Each row was made from one path, in order. Every step used is in the known rows, and no mark comes twice. Write each row's path.
Known rows
luseg-sokip-peko-buve-todaf-movu: [-2.98 -3.40  2.35 -4.00 -3.12  1.99  2.15 -0.67  0.94  3.33  0.26 -0.76
 -1.81 -3.68 -2.49  1.72 -1.65  0.37  2.10 -1.07 -0.15  1.22  2.64  1.67
 -0.56 -2.86 -1.73 -0.99  2.07]
kovo-penu-tafep: [ 3.92  0.03  0.78 -3.48  0.47  1.53  2.23 -1.77  0.86  0.03  0.07  0.52
  1.85  0.99 -0.58 -0.85 -0.32  0.94  2.53 -1.99  1.01 -1.09  1.91  0.05
 -1.66  1.43  0.91  1.53 -0.13]
buve-todaf-movu-dera-tafep: [-1.16 -1.98  2.36 -1.37  0.20  1.39  2.12  2.04 -0.71  3.59 -0.55  1.06
  0.87 -0.98  0.81 -0.24 -1.10 -0.70  2.55 -0.05  0.10 -3.28  3.49 -2.72
 -1.16 -0.47  1.49  0.08  0.85]
tora-sokip-peko-buve-todaf: [-1.48 -1.15  0.91 -3.61 -1.04  2.44  0.16 -0.52  1.08  5.62 -1.81  1.23
  0.13 -2.30 -2.10  1.61 -2.00  1.04  0.77 -0.46 -1.01  1.87  2.78  1.12
 -1.61 -2.02 -1.17 -3.18  0.86]
peko-movu-tora-tafep: [ 2.32 -2.82  2.05 -1.96  1.02 -1.82 -0.21 -0.88 -0.46  1.77 -0.49 -3.72
  1.62  1.48  3.24 -0.45  2.28  1.41  2.85  2.24 -1.59  1.02  2.99 -2.32
  1.20  1.27  0.90  1.39  1.38]
luseg-sokip-peko-buve: [-0.46 -2.82  1.18 -4.10 -0.81  0.95  1.03 -0.62  1.59  0.59 -0.49 -1.36
  0.08 -1.72 -2.03  2.86  0.13  2.68  2.17 -1.32 -1.20  4.01  1.94  1.58
 -0.60 -1.72 -1.47 -0.69  0.39]
peko-buve-todaf: [-1.54 -1.25 -0.10 -1.98 -1.03  2.10  1.14 -0.39  0.09  5.34 -0.73  0.92
 -0.25 -2.11 -0.89  0.35 -1.76  0.52  2.68 -1.68 -0.59  0.95  0.28  1.39
 -1.10 -0.73 -1.59 -2.35  0.23]
luseg-sokip-peko-movu: [ 0.30 -4.53  1.69 -3.06  0.08  0.59  0.79  1.49  2.10  0.58 -0.72 -1.21
  1.67 -1.70 -0.43  1.07  1.61  0.29  1.19  0.08 -1.31  3.25  3.11  2.02
 -0.98 -2.44 -0.60  1.39  2.78]
dera-tafep-tora-sokip-peko-buve: [-0.28 -2.98  1.93 -2.49  0.27  1.19 -0.14  0.71  0.50  2.97 -1.82  2.62
  0.89 -0.63 -0.92  2.08 -1.03  1.73  0.98  0.96 -1.27  3.32  4.96 -0.16
 -1.40 -2.26  0.43 -2.13  0.24]
buve-todaf-movu: [-2.64 -1.55  1.51 -1.12 -2.53  1.35  1.39 -0.16 -0.47  3.00  0.60  0.56
 -1.69 -2.46 -1.07 -0.03 -1.70 -1.23  0.55 -0.17  0.55 -1.55  1.26  0.59
 -0.27 -1.66 -0.73 -0.72  1.66]
tafep-dera: [ 0.18 -0.99 -0.12  1.20 -0.63 -0.98  0.35  0.76 -0.71 -0.19 -0.11  3.58
  0.50  1.57 -0.95 -1.37  1.14 -0.59  0.15  0.86 -0.98  0.67  0.78 -1.19
 -0.30 -1.95  0.55  2.73 -1.13]
todaf-movu-dera-tafep-peko-buve: [-1.06 -3.34  1.07 -0.98 -0.49  0.94  3.35  0.18 -1.20  2.71  0.58  2.31
  1.06  1.72 -0.66  0.62  0.44  2.59  3.96 -0.58 -1.08  0.26  2.03 -2.61
 -2.16 -1.90  0.20 -0.27 -1.34]
kovo-penu-tafep-peko-movu: [ 2.86 -3.59  0.56 -1.72  0.61  1.11  3.33 -0.13  0.58  1.88  0.41  2.67
  3.31  2.66 -0.02 -1.91  1.87  0.91  3.18 -0.85 -0.72  0.65  2.22 -0.07
 -2.99 -1.58  0.44  2.27  0.76]
kovo-luseg-sokip-peko-movu: [ 2.98 -4.43  1.28 -3.23 -0.28  0.40  1.45  1.04  1.92  0.09 -0.23 -1.28
  2.32 -1.88 -0.59  1.29  0.84  0.52  1.23  0.61 -1.82  3.41  3.35  2.41
 -0.90 -2.55 -0.98  1.77  3.22]
tora-sokip: [-0.41  0.87  0.77 -1.41  0.75 -1.05 -0.46 -2.34  0.70  0.55 -1.19 -1.58
 -0.69  0.43 -0.91 -1.02 -0.20 -0.86 -1.04  2.68  0.33  1.21  3.45 -0.71
  0.02  0.11  1.23 -1.39  0.91]
luseg-sokip-peko-movu-dera-tafep-todaf: [-0.85 -2.68  0.71 -2.80  0.87  1.49  1.01  1.91  0.40  2.64 -1.02  0.87
  1.79  2.36 -0.25  0.43  0.87 -0.67  2.68  0.80 -1.46  0.61  3.62 -2.51
 -2.53 -2.51 -0.78  0.48  2.24]
tora-sokip-peko-buve-todaf-movu-luseg: [-2.55 -1.59  4.01 -3.25 -0.55  0.54  2.14 -1.64 -1.14  1.52  0.41 -0.13
 -0.38 -1.77 -1.47  2.28  0.14 -0.06 -0.81  1.00  0.97 -0.60  2.20 -3.57
  0.45 -1.81 -0.80 -1.05  1.44]
todaf-movu-dera-tafep-peko: [-0.17 -1.57  0.89  0.11 -0.29  0.35  2.84  1.48 -0.40  1.72  0.41  3.36
  1.39  2.99 -0.18 -0.84  0.81  0.66  1.90  0.43 -0.34 -3.04  2.33 -4.04
 -2.17 -2.45  1.20  1.09 -0.40]
tafep-tora-sokip-peko-buve-todaf: [-0.82 -1.78  0.62 -2.94 -1.12  2.76  0.15 -0.22  0.70  6.10 -2.12  3.03
 -0.21 -1.73 -1.98  0.93 -1.97  0.19  0.17 -0.14 -0.76  2.00  2.82  0.53
 -1.73 -3.15 -1.23 -2.76  1.01]
todaf-movu-luseg-sokip-peko: [-0.72 -1.71  3.23 -3.99 -0.88  0.00  1.36 -0.26  1.72 -2.28  0.29 -1.92
 -0.44 -1.53 -1.97  2.70  1.43  0.37 -1.13  0.13  0.68  0.26  2.12 -1.35
  0.75 -2.54 -1.02  1.43  2.27]
todaf-movu-penu-tafep: [ 0.81  0.56  2.57 -3.44  0.64  1.33  3.56 -2.15 -1.44 -1.78  0.40  0.05
  1.11  1.18 -0.30 -0.61  1.81  0.86  0.91 -0.48  0.24 -1.43  1.59 -3.00
 -1.55  0.89  1.43  2.03  0.75]
buve-todaf-movu-penu-tafep-peko-sokip: [-0.55 -2.15  0.92 -4.81 -0.47  1.22  3.46 -2.84  0.86  0.54  0.95  4.17
  2.25  3.34 -0.91 -2.17  0.81  1.42  2.39 -0.72  0.98  1.11  0.36 -1.67
 -3.77 -2.45  0.58  0.13  1.61]
luseg-sokip-peko: [ 0.42 -1.13  1.15 -3.75 -0.96  0.54 -0.11  0.47  3.06 -0.91 -0.86 -1.39
 -0.11 -1.42 -2.25  1.90  0.49  0.82 -0.53 -0.33 -0.41  1.57  2.27  1.19
 -0.27 -2.33 -1.01  0.54  1.70]
penu-tafep-todaf: [-0.42  1.65 -0.93 -2.52 -0.45  1.71  1.09 -0.92 -0.61  1.79  0.64  2.46
  0.38  3.73 -1.61 -0.80  0.46 -0.22  1.26 -0.26 -0.66  0.00  0.11 -1.23
 -2.24 -1.18 -1.43  0.17  0.80]
sokip-peko-movu: [ 0.42 -4.05  1.70 -1.19  0.23  1.16  0.02  2.34  0.34  1.26 -0.44  1.36
  2.59 -1.17  0.53  1.67  1.37  0.83  0.08  0.14 -1.77  2.44  2.10  1.19
 -1.22 -2.06 -0.21  0.75  1.75]
penu-kovo-luseg-sokip-peko-movu-tora: [ 5.57 -3.93  3.92 -4.40 -0.87  0.05  3.81 -0.67  1.04 -0.82 -0.06 -2.46
  1.18  0.61  0.49  0.98  1.38  2.01  0.46  1.85 -0.95  2.94  4.28 -1.79
 -0.53 -1.38 -1.65  2.01  2.56]
tora-tafep-todaf-buve: [-1.44  0.37 -1.28 -1.01 -1.38  0.20  0.13 -1.42 -1.47  1.95  0.90 -1.69
 -0.47  2.78 -2.61  0.87 -0.43  2.88  2.25  0.37 -1.39 -0.32  0.17 -2.11
 -0.97 -1.58 -1.69 -1.98 -0.31]
penu-kovo-luseg-sokip-peko-buve-todaf-movu: [ 0.27 -3.46  2.10 -5.23 -3.19  2.18  4.53 -1.68  0.77  2.48  0.85 -0.96
 -1.37 -3.30 -3.39  1.60 -2.79  1.20  1.62 -0.37 -1.11  0.79  4.53  3.07
 -1.09 -3.23 -2.23 -0.94  2.26]
sokip-peko: [ 0.54 -0.55  1.07 -1.49 -0.73  1.03 -1.08  1.64  1.06 -0.06 -0.54  1.76
  1.19 -0.85 -1.11  2.62  0.05  1.43 -1.85 -0.39 -1.02  0.45  1.01  0.06
 -0.62 -1.93 -0.51 -0.16  0.38]

Write each row's path
[ 0.89 -2.10  0.67  1.12  0.80  0.51 -0.04  3.08 -0.18  2.28 -1.30  4.49
  0.14  1.06  1.35 -1.35 -1.07 -1.49  0.90  0.78  0.30 -0.91  3.05 -0.78
 -0.69 -1.90  1.19 -0.03  0.71] -> dera-tafep-tora
[ 2.36 -3.58  1.97 -1.11 -0.28 -1.73 -0.48  0.89 -0.57  1.00 -1.02  1.60
  2.43  2.38  1.06 -0.32  2.97  1.21  1.44  2.50 -2.79  1.66  3.60 -3.00
  0.28 -2.03  1.06  3.90  0.15] -> sokip-peko-movu-tora-tafep-dera
[-1.82 -3.25  1.95 -4.99 -0.59  0.44  1.17 -1.91  0.00  0.66  0.39 -2.44
 -0.15 -0.13 -1.91  3.16  1.12  2.16  2.69  0.13 -1.61  2.65  2.89 -0.89
  0.13 -2.40 -1.90 -0.20  1.33] -> tora-tafep-todaf-movu-luseg-sokip-peko-buve
[ 0.83 -3.69  2.38 -1.52  2.08  1.28  1.07  3.75 -0.13  2.41 -1.12  1.57
  3.72 -0.07  1.80  0.83  0.84  0.64  2.17  0.17 -1.37 -0.62  4.01 -2.30
 -1.79 -0.77  1.82  0.90  0.90] -> sokip-peko-movu-dera-tafep
[ 1.33 -1.77  3.50 -2.20  0.63 -1.51  0.72 -2.40 -0.01  1.19 -1.33 -2.57
 -0.07  1.37  1.37 -1.16  1.69 -0.28  0.01  3.93  0.51  3.16  4.25 -3.83
  0.00  0.39  0.93 -0.19  1.87] -> peko-movu-tora-sokip
[-1.22 -1.90  2.77 -2.19 -0.07  2.17  2.18 -1.26 -1.56  0.38 -0.89  0.13
  0.55 -1.46 -0.20  2.04  0.26  1.04  0.01 -0.34 -0.58 -0.41  1.80 -3.14
 -1.32 -0.91 -0.16 -0.32  0.94] -> sokip-peko-buve-todaf-movu-penu
[-0.06 -2.87  2.99 -1.43  1.80  0.16  1.15  1.29 -0.87 -0.97  0.43  0.59
  2.67 -0.16  1.04  2.01  2.68  0.22 -1.04  0.62 -0.10  0.36  0.59 -3.07
  0.31 -1.20 -0.30  1.52  1.40] -> sokip-peko-movu-luseg
[-0.15 -4.00  2.08 -1.24 -0.44  3.04  1.62  2.81 -1.17  5.09 -1.73  5.40
  0.43 -0.40  0.31  0.51 -1.15 -0.43  1.12 -0.09 -0.32 -1.07  3.39 -2.77
 -2.01 -3.58  0.72 -0.23  0.68] -> sokip-peko-buve-todaf-movu-dera-tafep-tora
[ 4.19 -1.31  0.43 -1.52  0.32  2.22  1.71 -0.77 -0.10  1.27 -0.87  4.13
  0.61  2.16 -0.05 -2.04 -0.30 -0.72  0.66 -0.84  1.26 -0.83  1.55 -1.06
 -1.67 -1.19  0.99  1.82  0.05] -> kovo-penu-tafep-tora
[ 2.33 -3.32  2.30 -5.42 -0.74  1.55  4.48 -2.61  0.33 -1.91  0.18 -2.39
  0.34 -1.47 -2.46  2.92 -0.35  3.31  1.45 -0.13 -1.93  2.87  4.40  0.78
 -1.13 -1.81 -1.47  0.16  0.96] -> todaf-movu-penu-kovo-luseg-sokip-peko-buve
[-0.09 -2.45  1.01 -4.33 -0.05  0.40  3.31 -3.00  0.50 -1.47  1.39  3.59
  2.39  4.07 -0.55 -1.87  1.71  2.04  2.02 -0.23  0.77  1.69  0.28 -2.12
 -3.46 -2.07  1.24  0.78  1.13] -> todaf-movu-penu-tafep-peko-sokip
[ 0.44 -1.91  1.54 -4.14 -0.30  1.87  0.69 -1.05  0.21  2.60 -1.22  2.61
  0.69  0.20 -2.04  1.64  0.16  2.28  0.35  0.31 -1.26  3.76  3.63 -0.28
 -1.79 -2.30  0.05 -1.26  0.10] -> penu-tafep-tora-sokip-peko-buve
[-2.47 -2.08  3.57 -2.56 -0.89  1.22  2.34 -0.44 -1.49  1.22  1.07  0.56
 -0.13 -1.98 -0.94  2.78  0.19  0.34 -0.38 -0.42  0.87 -1.26  0.38 -3.15
  0.45 -1.87 -1.33 -0.29  1.02] -> sokip-peko-buve-todaf-movu-luseg
[ 2.95 -3.21  3.75 -3.18  2.40  0.76  2.14 -0.71 -0.34 -0.10 -0.73  1.76
  3.01  1.16  0.52  0.37  2.36 -0.57 -0.78  1.19  0.97  0.33  3.47 -4.11
 -0.87 -1.55  1.04  2.06  1.76] -> kovo-penu-tafep-tora-sokip-peko-movu-luseg
[-1.30 -2.22  0.98 -1.35 -0.97  2.05  1.66  1.90 -1.49  2.81  0.37  1.32
  1.69  2.13 -2.30  1.98  0.09  3.00  2.31 -0.33 -1.40  0.14  1.67 -3.97
 -2.92 -3.21 -1.36 -1.43  0.18] -> sokip-peko-movu-dera-tafep-todaf-buve
[-2.87 -3.10  2.23 -2.49 -3.01  2.32  1.51  0.01 -0.37  3.91  0.34  1.22
 -1.00 -3.31 -1.86  2.15 -1.77  0.78  1.20 -1.04 -0.54  0.44  1.76  0.97
 -0.87 -2.55 -1.38 -1.62  1.22] -> sokip-peko-buve-todaf-movu
[-1.39 -1.70  1.58 -4.58 -0.86  2.05  1.60 -0.40  1.43  3.81 -0.94 -0.39
  0.02 -2.54 -2.11  1.94 -0.63  0.86  1.79 -1.68 -0.15  1.08  1.23  0.18
 -0.67 -2.08 -2.27 -1.53  1.26] -> movu-luseg-sokip-peko-buve-todaf
[-1.33 -3.12  3.02 -2.56 -0.29  2.34  2.05  2.41 -0.63  4.19 -0.74  1.78
  1.67 -1.66 -0.02  1.81 -1.18  1.04  2.80 -0.68 -0.74 -1.61  4.02 -2.27
 -1.72 -1.39  0.90 -0.75  0.61] -> sokip-peko-buve-todaf-movu-dera-tafep
[ 2.22 -0.86  2.41 -4.17  2.08  1.94  2.75 -0.30 -0.45 -0.87 -0.55  1.13
  3.72  1.19  0.45  0.05  2.84  1.70  0.93 -0.61 -1.10  0.41  2.16 -2.19
 -2.53  0.23  1.16  2.35  1.26] -> sokip-peko-movu-penu-tafep
[ 0.99 -2.91  0.76 -0.73  1.60  1.41  1.95 -0.06 -1.59  1.22 -0.41 -0.58
  2.20  0.70  1.24 -0.42  2.71 -0.21  0.92  0.45 -0.70  0.32 -0.10 -3.43
 -1.26 -0.12  1.28  2.26  0.08] -> peko-movu-dera
[ 0.60 -3.22  2.74 -2.13  2.32  0.77  0.88  2.43  0.26  2.63 -1.73  0.72
  3.28  0.05  1.30  0.33  0.73  0.21  1.78  1.58 -1.16  0.03  5.78 -2.74
 -1.72 -0.73  2.59  0.30  1.25] -> tora-sokip-peko-movu-dera-tafep
[ 0.68 -2.09  1.98 -1.06 -1.69 -1.50  0.38 -0.59 -1.15  2.58 -0.35  1.11
  0.00  1.67  0.17 -1.60  1.18 -0.10  1.86  2.22 -1.44 -0.47  3.17 -3.23
  0.70 -1.71  0.74  3.06  0.19] -> buve-todaf-movu-tora-tafep-dera
[ 2.17 -1.30  2.60 -5.58  1.95  1.53  3.45 -1.07  0.79 -1.35 -0.75 -0.96
  2.91  0.75 -0.29 -0.35  3.07  1.23  1.82 -0.67 -0.74  1.20  3.01 -1.50
 -2.34 -0.04  0.86  2.81  2.17] -> luseg-sokip-peko-movu-penu-tafep
[ 0.66 -4.17  1.97 -1.53  0.75  0.91 -0.33  1.32  0.53  2.23 -1.72  2.18
  1.78 -0.28  0.10  0.34  1.09 -0.49 -1.23  2.26 -1.38  3.20  4.30  0.15
 -1.38 -3.08  0.69  0.21  2.32] -> tafep-tora-sokip-peko-movu
[-1.35 -1.85  0.59 -4.36 -1.63  2.47  1.13 -0.16  2.08  4.77 -1.26 -0.01
 -0.21 -3.01 -2.40  1.61 -1.62  1.04  2.31 -1.88 -0.78  2.00  1.84  2.27
 -1.31 -2.27 -2.29 -2.00  1.26] -> luseg-sokip-peko-buve-todaf
[-0.98 -2.46  2.15 -2.11  0.42  1.14  1.47 -1.03 -0.75  5.12 -2.27  2.06
 -0.87  0.08 -0.54 -1.50 -1.46 -1.70  0.90  2.73  0.38  0.52  5.90 -2.89
 -1.46 -2.18  1.88 -1.64  1.28] -> peko-buve-todaf-movu-dera-tafep-tora-sokip
[ 2.37 -2.71  2.04 -4.63  1.37 -0.54  4.64 -2.55  2.20 -1.45  0.46 -2.78
  1.24  1.48 -0.89 -1.59  2.85 -0.38  3.49 -0.52  1.67  0.23  2.32 -1.93
 -0.64 -0.97 -0.27  3.40  2.00] -> kovo-penu-tafep-peko-movu-luseg-sokip
[ 3.54 -4.51  1.43 -4.39  0.02  0.97  3.07  0.34  1.95 -0.35  0.05 -1.51
  2.10 -1.27 -1.20  0.98  0.32  1.06  0.73  0.68 -2.27  2.90  5.01  3.36
 -1.42 -2.67 -1.13  1.50  2.77] -> penu-kovo-luseg-sokip-peko-movu
[ 0.12 -0.68 -0.20  0.49  0.13 -0.50  1.30  2.32  1.05  1.83  0.07  3.83
  1.62  2.85 -0.15 -1.02 -0.09  0.83  2.19  0.03 -0.54 -2.05  2.45 -1.12
 -1.84 -2.10  0.48 -0.10 -0.21] -> dera-tafep-peko
[ 3.89 -1.80  3.34 -3.55  0.57 -0.63  2.56 -3.47  0.75  1.58 -1.28 -0.83
  1.32  3.57  0.35 -2.29  1.83  0.68  1.43  2.80  1.03  1.89  5.18 -4.67
 -1.64 -0.07  1.21  0.90  1.34] -> kovo-penu-tafep-peko-movu-tora-sokip
[-1.45 -3.61  2.98 -4.23 -1.02  0.71  2.08 -1.20  0.48 -0.40  0.45 -1.93
 -0.43 -2.00 -2.02  3.55  0.99  2.18  1.68 -0.90 -0.37  2.87  1.90 -0.58
  0.15 -2.02 -1.48  0.10  0.88] -> todaf-movu-luseg-sokip-peko-buve
[-2.06 -2.28  3.92 -2.55 -0.58  1.00  2.09 -1.23 -1.54  2.11 -0.08  1.70
 -0.92 -1.13 -1.15  1.55  0.18 -0.91 -1.47  1.46  1.22 -0.55  2.27 -4.12
  0.29 -2.83 -0.60 -0.65  1.57] -> tafep-tora-sokip-peko-buve-todaf-movu-luseg
[ 0.47 -3.07  3.25 -1.41  2.07 -0.05  0.96  0.37 -0.90 -0.05 -0.74  1.55
  1.89  0.56  0.79  0.81  2.64 -0.99 -2.14  2.45  0.36  0.89  2.39 -4.08
  0.02 -2.30  0.48  1.21  1.91] -> tafep-tora-sokip-peko-movu-luseg
[-1.51 -2.80  3.36 -3.40  0.15  1.84  1.76  1.16 -0.26  4.53 -1.38  1.08
  1.17 -1.44 -0.49  1.26 -1.21  0.64  2.35  0.74 -0.55 -0.88  5.86 -2.71
 -1.73 -1.39  1.49 -1.44  0.99] -> tora-sokip-peko-buve-todaf-movu-dera-tafep
[ 0.52 -2.02  2.91 -3.52 -0.76  0.57  0.20 -1.51  0.23  1.54 -1.21 -0.47
  0.35 -0.15 -0.99  2.84  0.43  3.08  0.25  1.04 -0.96  4.27  3.18 -2.32
 -0.66 -1.00 -0.67 -1.83  0.04] -> movu-tora-sokip-peko-buve
[ 0.13  0.23  1.57 -2.57 -0.12  0.26 -1.47 -0.17  1.55  0.39 -1.54  0.55
  0.61 -0.46 -1.77  1.75 -0.02  0.68 -2.72  1.90 -0.79  1.50  3.84 -0.46
 -0.62 -1.83  0.52 -1.16  1.04] -> tora-sokip-peko
[-3.16 -3.13  1.78 -1.52 -2.45  1.51  2.81  0.64 -0.40  5.10  0.70  2.37
 -0.67 -1.35 -1.06  0.27 -2.07  0.56  3.44 -0.79 -0.33 -0.81  2.90  0.40
 -1.60 -2.63 -0.84 -1.59  1.10] -> dera-tafep-peko-buve-todaf-movu
